Each row comes from the steps of one walk. Every step used is in the known rows, and no mark comes twice. Write the walk behind each row, first mark first.
In the rows, 128 means zero.
Known rows
D, G, S, E, R: [142 132 199 157 105 131 162 155 124 159  84 105  55 184 159 130 107 117
 167  98  61  90 105]
D, G, S, E: [138 138 186 156 121 134 147 156 123 156  75 123  49 163 168 115  99 134
 146 107  75  72 125]
D, G: [135 152 173 147 144 141 132 157 151 155  78 114  63 159 126 107 124 116
 121 128  86  78 124]
G, D, U, R: [114 127 140 106 142 114 146 166 169 165 126 119  81 143 153 114 137 146
 184 132  84 115 128]
U, S: [125 119 159 169 139 131 132 132 175 111 138 131  91 149 155 108 122 100
 138  84 116  53 123]
U, D, G, S: [146 135 175 162 122 127 120 165 129 165  66 121  57 155 157 118 106 117
 152 131  97 114 124]
K, G, D, U, R: [122 121 150 107 134 125 147 171 138 176  96 125  79 130 131 123 113 137
 185 127  71 157 125]
K, D, U, S, E: [107 135 162 159 126 127 138 131 167 162 142 113  77 147 206 109 115 121
 163  64  88  97 116]
K, D: [129 146 156 154 126 149 113 136 156 183 104  92  63 165 166 117 154  93
 144 109 122  72 101]
R, A: [132 159 147 107 135 133 128 149 165 132  93  94  58 154 157 100 145 108
 124  81 120  20  91]
R, E: [106 140 160 119 130 138 125 145 179 110 110 101  74 161 152  93 131 103
 147  87  94  38  97]
D, U: [107 148 161 135 159 145 146 155 176 141  99 113  89 154 153 103 161 135
 133 104  81  78 117]
G, S: [134 125 170 165 136 142 141 149 150 139  86 125  83 158 165 119 143 120
 150 108 110  55 115]
U, R: [128 133 144 111 135 145 133 140 168 128 144 119  85 153 119 122 133  97
 147 100 119  56 116]
G, D, U, S, E: [100 114 159 149 128  99 150 149 161 145 136 125  62 146 213 100 107 155
 173  93  75  96 132]
D, U, K, G, S, E, R, A: [117 143 182  96 107 106 160 151 128 164  88 108  70 141 161 113 113 125
 179  42  53 102 103]
D, U, K, G, S, E, R: [108 123 193 131 113 122 160 143 126 167 100 122  80 151 147 126 119 123
 177  67  44 128 121]
K, D, U: [114 153 157 144 146 145 130 151 169 190  94  98  84 153 175 112 163 121
 153 108  92 105 106]
K, D, G, S, U, R: [141 130 163 133 108 145 131 153 143 188 115 120 106 133 147 145  88 115
 185 111  95 127 123]
E, R: [127 133 170 145 124 146 143 141 163 139 116  90  73 183 135 128 158  88
 144  95  99  62  91]
S, U: [106 133 154 128 131 163 128 137 167 120 132 101  90 151 152 122 138 116
 114  91 108  39 111]
S, G, D, U, K: [104 132 138 110 141 112 118 153 166 178 121 125  67 144 162 103 137 170
 130 136  69 108 153]

Write each row's walk
[118 131 150 145 154 147 139 151 182 110 138 141 102 142 163 114 116 146
 115  83  79  95 127] | D, U, S, G
[128 131 179 153 129 150 143 160 142 145  82 123  96 140 153 126 100 140
 141 115  79  87 129] | D, G, S, U
[108 111 157 164 146 100 146 158 178 150 118 130  89 137 190 101 124 149
 177 117  83 112 134] | G, D, U, S
[143 157 170 159 130 142 118 151 143 203  74  98  58 159 149 115 125 101
 142 132  96 107 115] | K, D, G
[117 146 130  60 120 142 131 143 176 109 156  99  93 133 136 123 113 108
 137  58 121  29  99] | S, U, R, A
[115 143 161 125 116 145 108 154 146 145 112  98  65 147 142 124 102 113
 115 115  94  98 121] | S, U, D, G
[131 155 167 146 129 119 101 134 154 215  97 109  62 145 130 103 124  98
 141 128  96 102 144] | U, K, D, G
[103 109 153 118 108 121 110 139 131 173 118 114  73 122 141 118 104 124
 145 118  94 102 145] | S, U, K, G, D
[108 128 163 159 158 127 147 147 187 118 129 136 109 138 163 102 132 129
 148  84  86  88 127] | D, U, S
[113 124 159 146 111 133 109 122 158 186 130 114 103 132 176 126 128 112
 162  93 117  75 134] | G, S, U, K, D
[134 125 139 132 125 140 118 157 145 158 104 111  44 168 171 120 130 145
 122 140 101  76 119] | S, G, D
[109 132 154 138 147 117 143 167 165 173  89 109  68 153 180 103 153 156
 163 141  78 104 124] | G, D, U
[148 138 183 167 139 136 142 162 138 160  57 129  76 153 147 115 115 131
 151 131  82  89 126] | D, G, S
[135 121 146 153 135 152 122 135 171 103 146 138  84 153 155 120 107 117
 107  84 108  64 124] | U, S, G
[136 136 192 156  91 108 132 131 126 219 104 103  53 169 165 128 108  98
 185  97  72 116 121] | U, K, D, G, S, E, R
[124 114 166 144 101 159 117 153 113 141  94 113  84 134 162 144  95 110
 145  91 107 115 109] | K, G, S, U, D
[119 120 170 117  96  91 163 161 135 156 106 100  52 145 194 114  85 131
 195  55  56 131  88] | K, G, D, U, S, E, R, A
[125 127 170 152 118 142 145 140 135 135 104 119  57 168 187 117 125 127
 147  85 101  39 112] | G, S, E
[118 133 142 122 143 135 133 171 157 165  97 115  63 159 181 115 137 172
 130 140  69 110 124] | S, G, D, U
[137 130 190 151  89 123 138 156 113 165  95  97  35 185 168 139  98 103
 168  98  73 114  99] | U, D, G, S, E, R
[105 119 160 135 126 132 123 128 163 137 134 129 108 131 155 120 128 126
 142  88 106  48 143] | G, S, U, K
[133 144 180 153 107 111 118 133 126 215  94 119  49 149 174 109 101 117
 168 108  86  97 144] | U, K, D, G, S, E
[134 126 168 120 124 145 147 158 147 138 120 133 110 132 128 139  86 130
 163 107  84  98 133] | D, G, S, U, R
[121 146 129  70 136  97 146 173 174 163 111 108  70 134 164 104 129 149
 185 107  91  91 108] | G, D, U, R, A
[142 144 155  86 120 126 147 166 151 136 104 121  98 124 137 127  79 133
 164  83  93  75 114] | D, G, S, U, R, A
[117 126 163 138 139 128 143 173 132 184  62 114  67 141 158 111 130 148
 165 135  65 145 120] | K, G, D, U
[110 133 146  89 124 134 129 142 186 104 145 113  88 151 125 105 113  93
 168  78  98  51 101] | U, R, E
[115 118 157 142 109 145 117 145 144 130 120 109  85 148 181 136 121 118
 144  95 118  75 111] | G, S, U, D
